Known rows, with every step that occurs:
bufal > mutof > zaginoz > zazu: [  2   3  16   6  -4   4  -8 -16  18   7 -17  19  20  13 -21 -14  18  -7
 -12   7  10  -6  -9  14  17]
lamig > lodu > bufal > mutof > zaginoz > zazu > gafig: [ 10   5   9  14   3   1 -13 -17  24  16  -2  21  10   9 -17 -15  40  -6
 -16   1  30  -7   6   4  13]
lamig > lodu > ruruk: [  4 -10  13  17   3   0 -13   3   6  -3  10  -4  14   1   0   6  11   4
   7   2   9  10  13 -13  -1]
depes > ruruk > lodu > bufal > zazu > zaginoz: [ -8 -16  11  13   0 -11 -24  -3   6  15  -9  15   6   6  -3 -13  54  10
 -18   9  22  28  16   2  14]
depes > ruruk > lodu > bufal: [  2 -16   7   9  -2   1 -12   9   0  12   8   4   5  -6   7  -3  38  12
 -11   3  18  17  17   1   5]
mutof > zaginoz: [ -1   7  17   4   7  -7   0  -3  12   1 -10   5   8   5  -6  -6  -3  -6
   0  -2   9  -2 -10   2   5]
mutof > zaginoz > zazu: [ -2  16  14   1   5   3 -10 -11  16  -2 -15  10  16  14 -12 -12   8 -10
 -12   0  11  -9 -14  12  11]
zaginoz > zazu: [  0  10  -2  -4  -1  10  -9  -8   4  -3  -6   4   8   9  -6  -6  12  -4
 -11   2   2  -6  -4  10   6]
zazu > zaginoz > mutof: [  2  11   7   5   5  10 -14   1   5  18  -4   2  -5  10 -15  -2  12  -9
 -12   7  20   6 -19  -5   7]
lodu > ruruk > depes: [ -7 -10  10  17  -8   2 -25  -6   3  -3   3   0   2  17  12  11  13  15
   1   3  16   7   3  -9  10]
lamig > lodu > ruruk > depes: [ -6 -11  19  28   3   2 -23  -2   9  -9   9   0  12  11  11  17  14  12
  10   1  19   9  10 -13   6]
ruruk > lodu: [ 1  1  3  5 -3  4 -6  2 10  3 -6  0  7 -5  5  4 15  7 -1 -1  2 -1  8  2
 -1]
lamig > lodu > bufal > depes: [ -2 -17  15  14  -3  -8 -12   2  -4  -2  18  -1   5 -11   4  -4  22  -2
  14   6  16  16  19  -8   9]
lodu > bufal > depes: [ -2 -16   7   3 -14  -8 -14  -2 -11   3  12   0  -5  -5   5 -10  21   1
   5   8  14  13  12  -3  13]
depes > ruruk > lodu > bufal > zazu > lamig: [  1 -11   3   6  -8 -19 -24 -11  -1  16  -8  12  12   2   4 -14  43  12
 -22   9   7  31  26  -1  11]
bufal > zazu > gafig: [ -4   6 -19  -6  -5  -4  -9 -18   8  -1 -18  10  -7   8  -5 -12  21   1
 -13  -4   0   0  10   1   2]
gafig > zazu > zaginoz: [  5   2   4   1   6 -10 -19 -18   0   9 -11   7   6   9  -2  -2  12   0
  -6  -6  11  15 -12   4   3]
lodu > bufal: [  3  -9   0   5  -5  -9  -2   4  -7  11  13   1 -10  -1   6  -3  13   2
  -4   0   9   3   8  -4   3]
lamig > lodu > bufal > zazu > zaginoz: [ -7  -9  11  20   8 -21 -13  -3   5   8   1  11   1   5  -6  -7  30  -3
  -3   3  15  17  14  -7   8]
depes > ruruk: [-1 -8  4  0  6  6 -3  2 -3 -2  1  3  8  0 -4 -3 11  3 -5  4  7 15  0  3
  2]
gafig > zazu > bufal: [  8   4 -13  -2   5  -5  -9  -8  -5  15  -3   3   5   8  11  -7   9   0
  -8 -10  12  14   0   6   1]
bufal > depes > ruruk > lodu: [ -6 -15  15   3  -6  11 -21  -3   3  -6  -6   2  20  -9   0  -7  33   8
   1  12  14  24  13   6  11]
gafig > zazu > lamig: [ 14   7  -4  -7  -2 -19 -19 -25  -6  10  -8   5  12   5   5  -3   1   2
  -9  -4  -3  17  -1   2   0]
depes > ruruk > lodu: [-1 -7  8  4  3 10 -9  4  7  1 -5  3 15 -5  1  0 25  9 -7  4  9 14  9  5
  1]
depes > ruruk > lodu > bufal > mutof > zaginoz: [  4 -23  26  19  -5  -6 -10   0  14  22  -2  19  16  -1  -7 -11  44   8
 -12   8  25  17  12   4  16]
gafig > zazu > lamig > lodu > ruruk: [ 19  -2   9  10   1 -19 -32 -22   0   8   2   0  26   6   5   3  12   6
  -3  -2   5  28  12 -11   0]
gafig > zazu > bufal > depes: [  3  -3  -6  -3  -4  -3 -21 -14  -9   8  -5   2  10   4  11 -13  16  -2
   1  -2  16  24   4   6  11]
zaginoz > mutof: [ 2  5 -1  1 -3 11 -6  3  1 11  0 -1 -4  5 -8 -1  8 -7 -8  2  9  1 -8 -5
  4]
bufal > zazu > lamig > lodu: [  0   5   3   7   4 -21 -11 -16   5  -1 -10   7  17   1  -4  -6   6  -3
  -2   4  -8  18  16  -6   2]

Rows:
[ 14   6  20  12 -12 -12 -25 -21  19  30 -11  19  22  10  -8 -17  38   3
 -25  12  18   4   6   8  22]
ruruk > lodu > bufal > mutof > zaginoz > zazu > lamig
[  2  -4  -4   2 -11 -29 -15 -15  -8  15  -2   8  -3   7   3 -15  18   3
 -15   6  -2  17  17  -6  10]
lodu > bufal > zazu > lamig
[  4  -9   7  15   6 -10   0   8  -1   5  19   0   0  -7   5   3  14  -1
   5  -2  11   5  16  -9   0]
lamig > lodu > bufal
[ -2 -15  11   9 -17  -4 -19   0  -1   7   6  -1   3 -10  10  -6  35   8
   4   7  15  13  20  -2  12]
ruruk > lodu > bufal > depes
[ -6 -15   4  16   0 -19  -4  -1   1   1   6   9   2  -1   1  -6  26   0
   1  -2   4  12  25  -7   5]
lamig > lodu > bufal > zazu
[  7  27  14  -3   5  -7 -19 -22  13   7 -18  10  21  15 -11 -15   1  -9
 -18   6   7  -1 -15   9  12]
mutof > zaginoz > zazu > lamig
[  2  17 -12  -2   6  14  -8  -2   2  11  -4   3   6  13   2 -12  11  -5
 -17   3  14  -2  -3  11   7]
zaginoz > zazu > bufal
[ -4  -7   5   4   1  15 -20   4   2   8  -5   1  18  -5   8 -13  32   6
  -4  12  25  29  14   7  12]
zazu > bufal > depes > ruruk > lodu
[ -4  -3   6  15  -8  -6 -27  -2   9  28  -9  11  -6  10  -7 -11  51   0
 -21   6  24  14   8  -6  15]
ruruk > lodu > bufal > zazu > zaginoz > mutof
[  9  10   8   7  11 -11  -7  -7   3   3   3  -1  15  -4   0   4  -7  -3
   1   5  -1  10   7  -8  -3]
zazu > lamig > lodu
[  4   0   9  11   4  -3   2  -1  13  24  -8  13   9   9  -7 -15   6  -5
  -6   6  20   4  -4   5  13]
zazu > bufal > mutof > zaginoz
[  5 -13  23  15  -6   4 -20  -8  18  19  -8  23  25   8 -13 -17  55   5
 -23  10  28  11   8  15  23]
depes > ruruk > lodu > bufal > mutof > zaginoz > zazu
[  2   0  19  24   2  -8 -32 -13   7  -1   7  -1  17  12  12  14   7  12
   2   7  15  17  10 -17   7]
zazu > lamig > lodu > ruruk > depes
[  0  -4 -11   9   0 -13  -9 -10   7   4   1  10  -7   1  -1  -9  35   1
  -8  -6  12   5  25  -8   1]
lamig > lodu > bufal > zazu > gafig
[  5 -13  19  10   2 -13 -25  -7 -10   4  15   3  17 -10   1  -9  25   1
   1  17  20  39  19  -9  12]
zazu > lamig > lodu > bufal > depes > ruruk
[  1  17  32  25   8  -5 -41 -24  23  -2  -9   9  33  26   0   2  15   3
  -9   7  26   9  -4  -5  18]
mutof > zaginoz > zazu > lamig > lodu > ruruk > depes
[  6   4 -10   3  -3  15  -7  -7   5  21  -5  13  10  14  -7 -14  21  -4
 -17  10  13   1   1  13  14]
zaginoz > zazu > bufal > mutof
[  7   8   4   2   4   1 -24 -14   1  19 -10   7   2  13 -10  -3  20  -8
 -14  -4  21  16 -19  -1   7]
gafig > zazu > zaginoz > mutof
[ 15   7   4   4   9 -20 -17 -22   0   4  -2   3  21  -1   4   3   2  -1
   0  -6  -1  20   6  -4  -3]
gafig > zazu > lamig > lodu
[ -5  -3   2  10  -5  -9 -21  -4  -1  25  -4  11 -14  14 -13 -14  37  -6
 -20   7  22  15   0  -8  16]
lodu > bufal > zazu > zaginoz > mutof
[ -2 -11 -12   3  -7  -3 -20 -10   7  11 -10  14  -2   2   2 -15  58  13
 -24  -1  19  17  26   1   6]
depes > ruruk > lodu > bufal > zazu > gafig
[ -7   8  16   0   9  15 -24  -9   8   3 -14  11  26  14 -10 -28  26 -10
 -14  13  34  21  -8  17  24]
mutof > zaginoz > zazu > bufal > depes > ruruk
[ -6   9  19   6   7  18 -29  -7  18   6 -20  10  35   9  -4 -24  41  -3
 -16  12  36  20   0  19  23]
mutof > zaginoz > zazu > bufal > depes > ruruk > lodu
